Each row was made from one walk, in order. Every step used is in the known rows, and no mark comes twice. Write each row's walk.
In the rows, 128 means zero.
Known rows:
n-a-z: [144 117 137 133 156 126 178 114 122  92 110  78 105 181 139 105 108 105
 179 139  93 150 136 135 147 160  95]
f-z-r-n-v: [105  74 158 131 140 152 118 145 126  99 105  65 145 123 163  98  76 135
 150 122 173 142 136 133 103  70  96]
r-n-b-g: [141 129 154 142 120 170 107 133  99 128 121  82 133 156 159 101 147 165
 145 190  95 134 115 132 115 121 104]
r-z-a-n-b-g: [158 141 141 122 112 151 119 156 111 105 138  84 141 133 166  90 148 154
 155 155 103 147 107 135 117 148  99]
a-n: [126 132 120 131 119 155 136 135 110 113 131  62 122 142 121 122  95 128
 169 183  60 163 100  89 143 144 105]
a-n-r: [127  93 130 161 155 182 160 125 117 132 103 100 117 124 128 118 109 127
 131 155  97 168 116 123 114 108  82]
t-b-g: [167 141 125 154 119 160  98 151  93 157 122  75 119 176 134 120 148 168
 202 185  94 114  90 121 116 129 138]
t-b-n: [115 117 123 181 101 152 169 136 104 116 133 136  94 111  65 142  98 163
 180 205  74 149 122 101 141 129 161]
z-f: [166 110 111 123 147 161 115 174 117  91 136 122  99 152  87 111  68 120
 160 163 116 147 108 109 142 126 140]
n-b: [119 156 130 119 103 170 177  95 121 113 114  92 123 132 128  95  76 139
 188 211  62 100 102 156 126 132  98]
r-z-v-n: [175 127 130 168  78 179 163 139 135  62  96 114  96 124  92  63  60 130
 125 128 189 138 139  99 156  95 167]
v-n-b-g: [162 130 135 152  99 177 101 142  99 117 113  94 108 147 112  87 123 158
 154 185 114 132 108 124 136 137 119]
f-z-a-n-b-g: [157 137 143 123 119 140 108 158 107 112 141  79 138 124 162 102 148 143
 167 158 114 156 109 125 117 157  93]
v-n-b: [129 138 134 131  79 191 171  91 118  87 112 111 108 115  97  78  73 136
 174 214  96 130 126 130 149 135 110]
a-n-b: [116 158 131 101  97 161 180  93 110  94 131  76 148 113 132  98  90 131
 193 213  41 136 123 133 130 145  81]
a-z-v: [183 143 120 142 123 104 187 126 134  75  95  75 125 174 111  76  50 107
 176 130 140 111 138 128 155 100 153]
g-b-n-v-z: [138 154 110 166 124 148 138 149 135  70 130 126 105 153 113  79  15 171
 190 127 158 153 126 112 145 147 135]
f-z: [113 139 133 156 139 143 129 171 140 130 129  67 124 131 145 103  85 118
 185 130 146 150 101 125 109 134 124]
b-n-a: [119 108 148 192 122 146 179 122 102 106  96 144  37  84 112 179 124 140
 123 139 103 140 100 121 141 152  94]
n-v-z: [150 160 100 145 129 151 123 134 137  73 113 102 100 195 138  74  24 157
 187 118 168 140 128 123 133 131 117]
b-n-a-z: [135 107 140 151 149 120 186 127 117  81 114 104  95 153 115 113 106 113
 161 143  91 168 151 124 153 164 104]
r-n-f: [121  79 142 158 154 191 186 131 122  79 128  77 114 141 124 134 123 134
 118 190 129 165 104 105 113 115  94]
b-n-r-z: [109 112 133 178 148 191 185 172 142 110 116 127 130 112 142  76 104 152
  99 112 128 164 135 155  95  84 129]
t-b-n-r: [118  82 131 197 142 181 187 129 110 131 102 151  96 105  89 132 112 153
 139 172 105 157 131 132 112  98 121]
z-r: [179  65 134 137 161 175  93 159 134 132  74  84  99 149 121 132  69 143
 148 134  98 120  64 143 123 104 148]
g-b-n-f: [124  92 125 188 142 176 197 168 122  86 142 108  95  79  58 134  86 148
 149 187 100 156  68 104 143 163 127]

Write each row's walk:
[156 108 161 139 132 172  92 142 104 125 108  85 138 153 163 109 142 166
 142 182 104 139 114 140 111 111 108]
z-r-n-b-g
[151 142 132 144 118 164 105 145 100 134 113  81 118 154 134  98 126 161
 166 186  87 116  91 143 120 137 110]
n-b-g
[160 130 131 173 125 112 201 162 138  63 109  90 116  94 104 110  65 113
 147 106 193 140 127 118 120 104 140]
b-n-f-z-v
[154 107 129 139 160 183 166 203 133  78 153 149 141  98 113  79  82 134
 135 124 137 180 137 127 119 112 143]
g-b-n-r-z-f
[136  82 140 153 161 164 164 142 129 117 117 117 118 100 153 120 121 112
 131 121 147 187 116 123 109 124  81]
f-z-a-n-r
[145 108 136 144 135 128 137 166 158 109 139 118  89 116 167 119  98 111
 164  96 193 149  69 124 130 159 123]
f-z-a
[167 144 132 152 125 113 197 155 136  63 114  63 134 103 127 105  70 104
 161 106 183 142 127 112 116 109 122]
a-n-f-z-v
[151 116 131 136 129 156 159 166 162  96 134 127 100 136 178  99 103 129
 137  93 171 134  67 142 129 138 136]
r-z-a
[180  46 144 140 172 176 113 190 145  91  96  76 119 107 117 120  82 123
 142 103 171 173  97 126 102 118 133]
v-n-f-z-r
[137 112 141 143 143 117 199 114 112  81 122 106 106 152 117 115 120 117
 186 151  85 164 162 122 148 160 110]
t-b-n-a-z
[129 101 170 100 134 171 167  88 127  84 112  92 166 139 167  93 102 138
 163 199  80 146 157 152 117 101  96]
a-z-r-n-b
[120 128 132 160 152 201 179 161 145 122 111 101 141 143 166  69 106 143
 119 110 129 144 120 165  88  81 118]
n-r-z
[130 106 132 162 140 167 163 178 139  80 136  72 113 104 105 100  96 108
 156 132 189 186 119 102 107 146 114]
v-n-f-z
[153 111 167 136 139 165  94 153 109 122 117  80 148 142 173 104 149 159
 145 163 121 152 126 139 100 116 105]
f-z-r-n-b-g
[160  86 137 191 131 187 173 132 130 101  80 131  95 106 100  87  82 119
 117 117 196 157 144 123 122  83 122]
f-z-v-n-r
[142  74 186 154 156 174 157 101 113 107  79 113  85 118 189 178 145 137
 114 127 124 142 112 128 116 115  76]
z-r-n-a
[144  90 144 160 142 132 172 185 157  85 158 131  94  73 138 129  99 117
 160 106 198 170  63 116 134 182 124]
g-b-n-f-z-a
[157  87 139 151 131 181 167 159 160  89 125 151  93 114 167  87 111 126
 110  82 202 157  93 137 127 125 128]
v-n-r-z-a
[134 109 146 155 149 124 189 129 119  90 127 103 108 134 119 108 101 120
 182 147  84 160 139 123 160 175 109]
g-b-n-a-z
[133 102 160 131 161 135 181 102 120  83 114  83 120 180 161 109 125 108
 160 147 103 168 163 126 139 143  85]
r-n-a-z
[145  93 146 162 138 168 180 171 162 100 139 158 108  87 168  96 106 140
 129  90 173 153  77 142 129 137 135]
g-b-n-r-z-a
[132  60 181 140 164 177 107 147 137 111 108  82 147 142 184 130 114 140
 122 141 149 176 135 116 102  81 124]
f-z-r-n
[119 115 161 195 119 154 189 127 106 119 109 142  57  64 116 170 110 150
 154 151  90 132  81 123 149 170 103]
g-b-n-a
[115  71 130 207 150 179 168 145 116 133  95 154  79 106  83 126  99 145
 101 156 112 162 116 131 119  99 115]
b-n-r
[173  97 134 120 163 132 162 167 117  57 151 135 114 127  93 102  85 109
 178 145 110 181 152 105 159 165 126]
g-b-n-a-z-f
[157 110 122 114 165 180 153 189 131  70 146 123 145 123 129  79  95 120
 126 117 138 189 153 122 107 103 124]
a-n-r-z-f
[140  77 132 153 155 172 165 130 125 118 110 121 106 111 142 126 117 120
 124 133 127 172 105 125 120 120  82]
z-a-n-r
[143 155 104 156 117 144 144 133 128  64 124 127 103 173 115  87  34 170
 194 133 161 156 151 111 135 133 133]
t-b-n-v-z
[140 125 130 113 120 146 155 153 136  84 154  89 130 119 168 111 114 123
 147 126 119 179  98 100 137 153 108]
r-z-a-n
